Each row comes from the steps of one path. Every step used is in the known rows, and no mark comes twice. Write the path behind each row, first mark first.
Known rows
C > Q > V > H: [  1 -18 -43  -8  -7  -6  -6  -4 -15   1 -31  19  -5 -17 -18  15 -12  -8
  19   9  17 -22   0 -11  -7   2   4   6   5 -14  11  12 -19  -1   3  18
   4   6 -17 -15  40 -24   5 -11  -4  -1 -25   0   0   9  -3  23 -14  16
   2]
V > H: [  2 -15 -33  -6   1  -5 -19  14  -7  -3 -27  16  -4 -16 -18  10  -6   1
   6  -2   6  -8   6   1 -10   6   9  18  10 -21  18  14 -18 -16  15   9
  -1  16  -8 -32  19 -27  12 -10   2   1 -18   0  -6  26  10  28  -2  13
   1]
C > H: [ 11 -25 -35  -1  -7  13 -17  11   0 -10 -19  13 -10 -14 -20  14 -15   7
  11  -3   5   0  13  -2 -12  -2  16   1   9 -20  18  28 -19 -21  24   3
   4   9  13 -13   8 -11  10 -11  -5   2  -9  -2 -10  23  18  37  -2   9
   0]
K > H > R: [ -2  -5 -12   3 -10  15 -28  10  15  -7   0   6 -11 -27 -17   7  11   2
   3  -3   2 -10   8   6  -4  -4  10  10 -12   3  31  23 -11 -13  15  11
  18  10  24 -24  13 -14  18 -13 -16  -7  -8   3  25   0  10  32  -5  10
  -6]
P > V > H: [  5  -3 -22  -5   6  -9 -10  15  -6   5 -31  16  -7 -18  -6  15   1  11
   1  14  10  -8   9   2   3 -14   5  14  16 -13  21  18 -13 -23   4   7
  -8   8 -12 -23  21 -18  17  -7   5  -6 -15  -4 -12  20   6  13 -13   0
  -1]
C > P > R > Q: [  7 -21  -9  -7 -15   3 -13  20   2  -5  -9  10  11 -17 -22  11  -3  -1
 -11  10   0 -10  10   5 -12   6 -10   9   8   1  11  20 -32  -5  27   4
  -2   7   6 -36  11 -16   2   3 -13  -8  -3 -15   9  13   7  22 -12   4
  -1]
R > H: [  4 -16 -19  -3   2   8 -14  12   4 -16 -21  15   1 -19 -26   0   4   6
   9  -7   5  -1  15   2 -12  12  18   0  11 -17  27   9 -23 -19  16   3
  -2  15   6 -23   8 -20  10  -2   3 -13 -15   7   0  31  -3  15  -3   0
   0]
L > K > H > R: [ -3  -8 -17  15  -8  11 -28  10  21  -2  -5   0 -22 -27 -18  -3  16   7
  -4 -20  -6   5   1   6   0  -7   1  17 -15  21  32  30 -10  -3  19  18
  12  14   7 -25  23 -17  20 -21  -8  -6 -11   3   6   3   5  45  -6   8
   0]
S > V > P > R > Q > C: [ -7 -11 -17  13  -2  -4 -21  38  -1   2 -13   9 -11 -18 -10   6 -18   1
 -14  25  -3   2  15  13  -9  15   5  17   3  -1  26  10 -20 -13  15  11
   7 -11  -1 -22  34 -15  -1   0   7  -9  -5 -20  19  10   9  21  -4   6
  -5]
R > Q > V > H > K: [-14 -22 -25   6 -18 -12  -3  10  -1   0 -30  20  -5 -17  13   1  -6   1
  13   4  18  -7  -5  -3  -1   4 -14  15   4 -11  14   8 -16   3   7  21
  12  -4 -17 -31  22 -27  18  -3  -5  -5 -15  -6  -9   9   3  17  -9  -8
  -4]
L > K > H: [ -5 -12 -25  13  -4   7 -21   9  16  -7 -17   4 -20 -23 -18   2  12  10
  -8 -21 -10   9   9   6  -1   3  15  12  -3  17  21  28 -12 -11  23  21
   3  16   4 -24  20 -24  15 -12  -6  -5 -15   3  -6   6  12  32  -8  16
   0]
R > Q > V > H: [ -6 -20 -29   0 -17 -12 -13  12  -7  -3 -31  20  -6 -15  -1   5 -10  -3
  10   2  16 -20   1  -2  -9   6  -7   9  10 -13  19   5 -12   1   6  18
   9   1  -9 -27  29 -25  15   0   2  -5 -21  -1  -8  17   1  13  -7  -2
  -3]
L > K: [  2 -18 -28  14   2  -3 -15  13  11  -4 -20  10 -10 -18 -26  -6  -2  12
 -10 -12 -14   4   2   8 -11   5   6  16  10  10  22  31 -18  -8  23  16
   2  10  -7 -26  20 -23  15 -21   2  -4 -16   1 -21  11  17  42  -7  10
   9]
K > L: [  6 -19 -27  -1  11   5 -12  25  16  -1 -26  12   1 -13 -19   2  -6   1
  -2   7  -6   6  11  21 -17  16  17   1  14  -4  26  18 -23 -12  19   9
   7   7  -2 -30   5 -26   7 -18  -4  -6  -2  10   5  12  19  33  -3   9
  -7]
C > Q > R > H > K > L: [-21 -13 -27   8 -12  11   9 -13   5  -7 -13  18  18 -14  -6  -1 -13   4
  25   4   3  13   6  10   0  18  15  -3   5   1  17   9 -36  -8  13  17
  18   2 -10 -11  21 -17   2  -6  -8  -7  -1  14  11  19 -25  31  -8   0
  -4]
V > P > R > Q > C: [ -1 -19  -7   5  -6   4 -11  37   0  -5 -13   5   4 -13 -15  -1 -13   0
 -18  22  -7 -12  17   2  -4  12  -4  13   3  -4  17  24 -32 -15  19   9
   6  -2  -3 -34  22 -21  -1   6   2 -12   1 -10  15  16   6  20  -1   9
   3]
P > R > Q > C: [ -5 -23 -14   3 -11  -6 -16  25   7  -8 -18   8   8 -22  -9  -2 -14   2
  -1  15  -3 -10  22   3  -7   7  -9   8   5  -3  21  26 -19 -11  21   7
  13  -9  17 -16  23 -12   3   1  -7  -9  -5  -5   6  14   1  13   1  -9
  -6]
C > P > R: [ 17 -18 -14  -9   0   5 -15  17   3  -4  -9  11   8 -22 -32  14   0   0
 -15  13 -10  -7  13   5 -14   8  -4   9   7  -2  11  26 -40 -13  29   0
  -8  14   5 -31   6 -14   3  -4  -7 -12   0 -17  11   7  14  27 -13  13
   0]
P > R: [ 12 -17 -14  -2   1   0 -19  26   4  -2 -14  10   7 -23 -20  10  -2  -1
  -5  13  -7  -4  16   9 -16  11   4  15  13  -6  18  31 -27 -17  29   3
   9   6   7 -18  14 -15   2  -7  -7  -5  -2  -4   6   4   3  21  -9   4
  -1]
P > R > H > K > L: [  1 -13  -4   5   7  13 -10  32  19   0 -15   9  11 -26   1  -3   0   0
  10   3  -5  25  16   9  -3  24  -3   7   0 -10  23  18 -33 -18  25   4
   6   7  -5 -21   3 -15   2   2  -6 -10  14   4  12  19 -22  24  -9 -15
 -14]
C > Q > V > P > R: [ 10 -15 -20  -3  -6   3  -4  16 -12   4 -18  12   2 -15 -27  15 -12 -11
  -6  25  -2 -22   3  -8  -7  10   8   5   3  -4   7  23 -33  -4  11  13
   7   2 -23 -23  37 -19  -3  -7  -7  -7  -7 -11  13   5  -5  21 -20  19
   6]
Q > C > P > R > H: [ 11 -18 -16  -6   8   5 -11   5   7 -12 -15  12  -1 -29 -28  -1  -4  -4
   1  11 -15  -4  27   0  -2   7  -5  -1  -6  -8  24  20 -45 -21  22  -1
  -6  11   6 -23   2 -13  -2   9   5 -20  -8 -10  16  15 -10  14  -5  -1
  -2]
R > H > K: [ -9 -16 -16   6  -1   9  -5   8  11 -12 -17  18   5 -22  -9  -4   1  11
  16  -7   0  14  11   2  -3  16  12   3   5 -12  20  14 -29 -19  17  11
   1   8  -2 -16   2 -20  16  -5  -6 -14  -2   2 -12  23  -5  22  -8  -9
   1]
S > K > H > R > Q: [-18  -9 -20   4 -27  23 -22  25  14 -19  -3  -4  -6 -20  -1   4  26   6
  -4 -11   5  -4   3  12  10  -3   8  13  -7  15  29  16 -17  -1   4  15
  20  15  19 -27  18  -9  13 -17 -17  -3 -15   7  15  12  13  36   0  -1
  -7]
K > H > R > Q > V > P: [ -6 -10  -7  10 -21  14 -22  21  14  -3  -2   5 -16 -20  -6   6   4  -4
  -5   6  12 -18   0   4   6  -2   3   7 -14   0  24  14 -12   2   8  20
  21   5   5 -36  25 -22  16  -5 -11 -13  -9  -4  27   4   1  23  -9   9
  -4]
Q > R: [  0 -12 -27   9  -8  -7 -10  -2   7 -11 -14  21   8 -13 -22  -2  -8   6
  -4   6 -10  -6  10  20  -9   2  11  13  15   0  27  25 -27 -18  21  13
  17   9   4 -11  23 -16   9  -8  -2  -8 -16   2   5   4   7  25  -1  11
  -4]
Q > R > H > K > L: [-13 -10 -17  16  -1   5   2  -1  17  -8 -12  20  13 -19  -3 -11  -4   6
  17  -2  -3  20   8  24   2  18  13   3   7  -4  28  15 -34 -19  19  15
  19   8  -5 -18  10 -18   8   4  -3 -13   4  14  14  18 -17  30  -3  -6
 -10]
Q > R > H > K: [-14  -9 -19  15  -9   3  -2  -7   9 -16  -9  23  12 -17  -5  -9  -5   8
  17  -2  -3  12   9  15   3  13   8   7   6  -6  22  16 -36 -16  20  15
  15   9  -4 -12  11 -15  13   3  -3 -11  -5   7   5  16 -14  22  -5  -7
  -9]
V > P > R > Q: [  0 -20  -6   3 -14   5 -18  40   1   0  -9   7   8 -10 -15   8 -10   2
 -23  16  -1 -11   9   0  -8  15   2  17  12  -5   7  21 -26 -11  23   5
   6   4  -7 -39  25 -22   2   1  -4  -6   1  -9  12  21   5  23  -6  12
   8]
K > H: [ -5 -10 -22   0  -5   8 -20   8   7  -7 -16   9 -10 -19 -19  11   7   6
   1  -5   1  -9  17   6  -5   8  21   3  -1   1  21  20 -14 -17  15   8
   5  16  15 -23   6 -21  14  -5 -11  -7 -11   3   6   7  14  19  -1  15
  -5]

Write each row's path
[ -9 -17 -12   6 -17 -10 -10  23   2   6 -20  14   0 -25  12   6  -8  -4
   8  12  16  -2   1   0   1  12 -23  20  -1  -8  16  21 -23   1  12  15
  15  -4 -13 -22  23 -17   9   5  -7  -3  -2  -9  -2   7  -9  14 -12 -14
  -6] => P > R > Q > V > H > K
[  5   0 -14  -2  -2  -3 -15  16  -4   6 -20  13 -11 -25  -5  14   5   8
   5  18  15  -4  -2   3   2 -20  -9  22   7 -16  29  22  -6 -19   5   9
   3   7  -3 -23  21 -14  21 -15   4  -7 -14  -2  -3  16   0  26 -14   0
  -2] => P > V > H > R
[ -6 -17 -19   7   7  12  -3  16  16  -5 -21  15   5 -19  -2  -7   4  10
  17  -6   2  24  11   9  -2  24  10  -4  -2  -9  27  11 -29 -16  15   8
   2  11  -9 -29  -4 -23  11  -8  -5 -13   3  11   2  26  -8  30  -6 -11
  -6] => R > H > K > L
[ 11 -17 -15  -9 -15  -6 -13  16  -6   4 -16  14   2 -22 -11  16  -7 -12
  -1  13  12 -16   3  -2  -9   6 -21  13   1  -6   6  13 -30   0  17   7
   0   7 -12 -37  20 -21   3   9  -3  -8 -10 -16   9  17   2  14 -15   5
  -4] => C > P > R > Q > V > H
[-13 -21 -25   8 -11  -7  -2  19   6   4 -33  17  -6 -16  18  -2 -11   0
  16   3  20   5  -7   9   1  12 -11   9   0  -9  18   6 -17   4   6  22
  14  -3 -20 -36  20 -29  16  -5  -4  -4  -3   3  -5  18  -4  21  -8 -11
 -10] => R > Q > V > H > K > L
[-11 -14 -33   0  -4  -1  -7  15  -4   2 -28  17  -1 -14  -1   6  -5  11
  16  -3   6   6   1   0   1   9  -6  20   6 -17  15  21 -24 -16  14  12
  -2   8 -17 -25  13 -26  18 -14  -3  -2  -4  -4  -9  15   7  35  -4   7
   0] => V > H > K
[ -6  -7  -8   1 -14  -4 -14  16  -4   3 -19  12  -4 -21   5  12   0   9
   6  16  23  -6  -4   1   4 -20 -15  21   8 -14  27  18  -3  -9   2  10
   7  -2  -2 -28  24 -12  21 -12   3  -4 -14  -2  -1  19  -3  22 -13 -10
  -1] => P > V > H > R > Q
[  8 -25 -16   8 -25  15 -18  19   4  -2  -5  10 -14 -14 -10   9 -14  -2
   3  10  15  -9  -8  -2  -3 -11  -6   5  -8 -16  19  23 -14   0  15  10
  20   2   0 -30  25 -12  16 -10  -6   0  -7  -6   9  22   8  40  -6   8
   0] => C > H > R > Q > V > P
[ -2  -5 -40  -2   5 -13 -25  17  -8   3 -25  19 -18 -17 -10  13 -11   2
  10   3  10   4   4  14 -15   6  12  19  11 -11  29   1  -5 -14  14  12
  -1   4   1 -19  26 -23  13 -12   8   2 -16  -7  -3  13  10  27  -3  11
 -12] => S > V > H
[  6 -21 -11   2 -15  -8 -14  29   6  -3 -21  14   2 -22  -7   3  -7  -8
  -5  16   5 -15   8   3  -8  11 -11  11   8  -4  15  23 -22  -2  21  12
  19  -3   1 -19  27 -14   5   2  -9  -5 -10  -5   7   2   0   9 -11 -10
 -11] => P > R > Q > V
[-11 -15 -33   2 -18  -1   1 -15  -7  -9 -11  20  17 -10 -29   8 -18   2
   9  10  -1 -15   6   9 -11   0  12   6  17   5  17  20 -30  -7  17  14
  16   1   2  -4  32 -13   3 -12  -9  -4 -17   5   9   5   0  31  -7  17
   0] => C > Q > R
[ -3  -9 -22   7  -4   1  -9  -4   8 -17 -13  22  11 -17 -22  -4  -1   3
   7   0  -5   1  15  19  -7   9  16   0  12 -10  28  12 -30 -18  19  11
  15  13   2 -15  20 -14   8   6   5  -9 -16   9  13  22 -10  17  -2   0
  -5] => Q > R > H
[-12 -28 -16   9 -17   8 -11  18   7  -7 -16   6   1 -24   8   3 -20   6
  14   9   5   9  17  -4   2   3 -13   8  -7  -9  14  34 -26 -12  23   5
  12 -13  14  -7  12  -4   6   1  -9  -4   6  -8   0  12   2  27   0 -13
  -5] => P > R > Q > C > H > K
[-12 -10 -10   7 -25  14 -27  15  14  -7  -3   4  -7 -24  -5   8   5   3
   8  -5  17 -10   3   4  -2  -5   2   7 -10   3  27  14  -5  -2  11  13
  19   5  27 -26  15 -13  17 -12 -17  -7  -6   7  22   8   7  32  -1   2
  -7] => K > H > R > Q
[-12 -15 -10   4 -21  17 -20   1  14 -11   0   4 -13 -26 -11   1   3   1
   3   1   6 -10  13   2   5  -7  -5   2 -21   9  25  18 -18  -1  10  11
  13   3  23 -32  12 -15  14  -2 -11 -16 -10  -3  28   1   7  29  -3   4
  -5] => K > H > R > Q > C > P
[  7 -17 -17   0 -14 -12 -20  25  -2   0 -24  13   0 -23   1  10  -9  -9
   3  11  12 -13   5  -3  -5  10 -19  15   8 -11  17  17 -17   1  17  12
  15  -1  -6 -22  31 -18   2  11  -2  -2 -12  -4   4  12  -3   8  -8  -7
  -8] => P > R > Q > V > H
[ -8 -32 -31   4 -16   4 -17   8   4 -14 -26   9  -5 -16  -8   3 -27  10
  12   5  11  -9  17  -5  -6  -5   4  -4   1 -12  22  21 -17 -11  17   9
  12  -6  18 -12  14 -13  10  -4  -3  -4 -17   3  -7  21  15  26   8  -6
   0] => R > Q > C > H
[-17 -33 -29  12  -8   9  -6  10  13  -5 -28   9  -6 -14  10  -4 -25   9
  19   2  11  14  13   4   0   4  -2  -6  -6  -3  24  21 -21  -8  14  12
  13 -13  10 -18   8 -15   9  -9  -9  -5   0   4  -4  22  10  34   7 -10
  -6] => R > Q > C > H > K > L
[ -1  -8 -10  -7 -16   0  -8   8  -6   3 -13  14  -5 -22  -5  19   1   6
  -2  17  18 -10  -4  -3   5 -22 -17  14   3  -6  15  12 -19  -8   5   5
  -5   9  -3 -45  16 -17  19 -10   2  -8 -13 -13   4  19   6  23 -18   1
   4] => C > P > V > H > R > Q
[ 12 -10  -4  -1   5  14 -15  37   0  -3  -7   7   5 -17 -27   6   1  -3
 -15  10  -7  -4  14   0  -6  21  13   8   4 -17  16  19 -35 -26  25   1
  -4  15 -12 -36  15 -20   0   6   5 -11   2  -5  14  30 -12  23 -10  13
   6] => V > P > R > H
[-10  -6 -19   4   2  -6  -2  11  -8   6 -31  18  -8 -20   8  11   5  15
   6  16  11   7   3   4  11 -11  -2  21   8 -12  16  26 -19 -25   4  11
  -6   1 -15 -25  13 -21  20  -9   2 -10  -4 -11 -20  12   1  17 -15  -3
  -2] => P > V > H > K
[ 12 -24 -13  -4 -13   1  -7  14   5  -1 -12  13   2 -21 -15  10  -4  -7
 -11  19   0 -14   8  -1  -8   8 -13   5   5   2  10  19 -35   0  23   7
   2   6  -4 -33  13 -16   3   2 -10 -12  -8 -18   8   3   7  12 -18   2
  -2] => C > P > R > Q > V
[ 20  -9  -9   0   7   6  -9  31   2  -2 -16  13  -7 -23 -21   1   0 -12
 -12  20  -5 -10   8   1   0  20   7   3   2 -21  18  15 -34 -15  20  12
   2   9 -22 -31  22 -23   1   9   2 -14  -5  -9  13  14 -14   8 -17   7
  -1] => Q > V > P > R > H
[-12  -8 -31  -3  -6  17 -19  21   7 -17 -18   2 -11 -16 -12   6  31   4
  -8 -15  -2  -1  17  10  10   4  26   5   2  11  25  17 -24 -16   6  14
   3  23  13 -21   7 -13   8  -9 -13  -3 -14   4  -1  11  21  25   1  13
  -8] => S > K > H
[-11  -5 -13   4  -8  -9 -13  12  -1   0 -22  10 -10 -23   8   5  -3   7
  11  19  19 -11   4   1   9 -21 -15  15   0 -11  32  19  -6 -13  -1  13
   9  -9   2 -20  27 -12  20  -9   6 -10 -17  -2   1  17  -4  19  -8 -13
  -3] => P > V > H > R > Q > C
[  5 -19 -30   1  -8   4   0   5 -12   2 -21  16  -5  -9 -28  10  -8  -6
  -3  21   2 -25   1  -8  -8  11  16   1   8  -6   7  18 -28  -2   7  19
   3   6 -22 -29  35 -25   3 -15  -7 -10 -16  -6   6   6   1  24 -18  23
  10] => C > Q > V > P
[  8  -3 -21   8   6  -1 -26  41  -1   8 -10   8 -14 -16 -19  15  -7   0
 -17  23  -7   4   9  17 -17  16  15  17  10  -2  22  15 -23 -17  22   8
   0   0  -6 -26  27 -19   1  -8   1  -6   0 -21  11   5   8  26 -12  17
  -2] => S > V > P > R
[  8 -15 -16  -4  -7   8  -5  14 -11   2 -16  13   6 -21 -24  12  -4 -11
   2  20   6 -15   6 -13  -7  14   7  -1   2 -14  10  12 -35  -4  13   9
   2   7 -23 -22  36 -20  -2   4  -1 -11  -9  -6  13  19 -22  10 -20  11
   7] => C > Q > V > P > R > H
[ -8 -21 -15   3 -20   6 -14   9  13 -11  -6   7   1 -20 -15  -5  -6   6
   3  14   2 -12   4   4  -4  -9 -18  10  -7   2  29  17 -23   0  12  10
  14  -2  16 -34  12 -14  13 -19  -4 -14 -10  -7  12   3  10  34  -4  -1
   1] => H > R > Q > C > P
[  6  -6 -17  -6   4  -2  -6   2  -1   1 -18  10 -15 -28 -16   5  -2   5
   2  26  -1 -11  10  -1   7 -22 -16  13  -8  -9  27  23 -26 -18   6   7
  -4   4  -3 -30  14 -15  15  -8   6 -18 -16 -17  12   8   5  25 -11   7
   1] => Q > C > P > V > H > R
[  0 -17 -12  11 -19  -2 -16  14  15  -4 -11  14  -5 -22  -8  -4  -5  -1
   4  12  11 -16  -6   9  -8  -6 -10  11  -2   0  31  15 -10   8  10  17
  27  -4   6 -26  28 -16  19 -18 -10  -8 -17   0   9  -1   5  28  -9  -9
  -6] => H > R > Q > V
[ 11  -2 -12  -9  -2   2  -9   6  -4   4 -12  14 -10 -23 -18  17   7   6
   2  24  11  -5  -4   3   2 -22 -12  16   0  -8  18  21 -21 -15   9   6
 -10  13  -9 -41  12 -15  16 -10   1  -9 -13 -16   1  14   4  29 -20  12
   0] => C > P > V > H > R
[ -8 -26 -21   1 -10  -2  -6   3   5 -14 -21  14   1 -15 -18  -3 -11   6
  -2  11  -1 -17  17   0  -9   3   1  -1   6   1  20  14 -28  -5  14  11
  -2  -2  10 -32  10 -21  10  -5  -1 -17 -17  -7   2  13  18  19  -2   5
   3] => R > Q > C > P
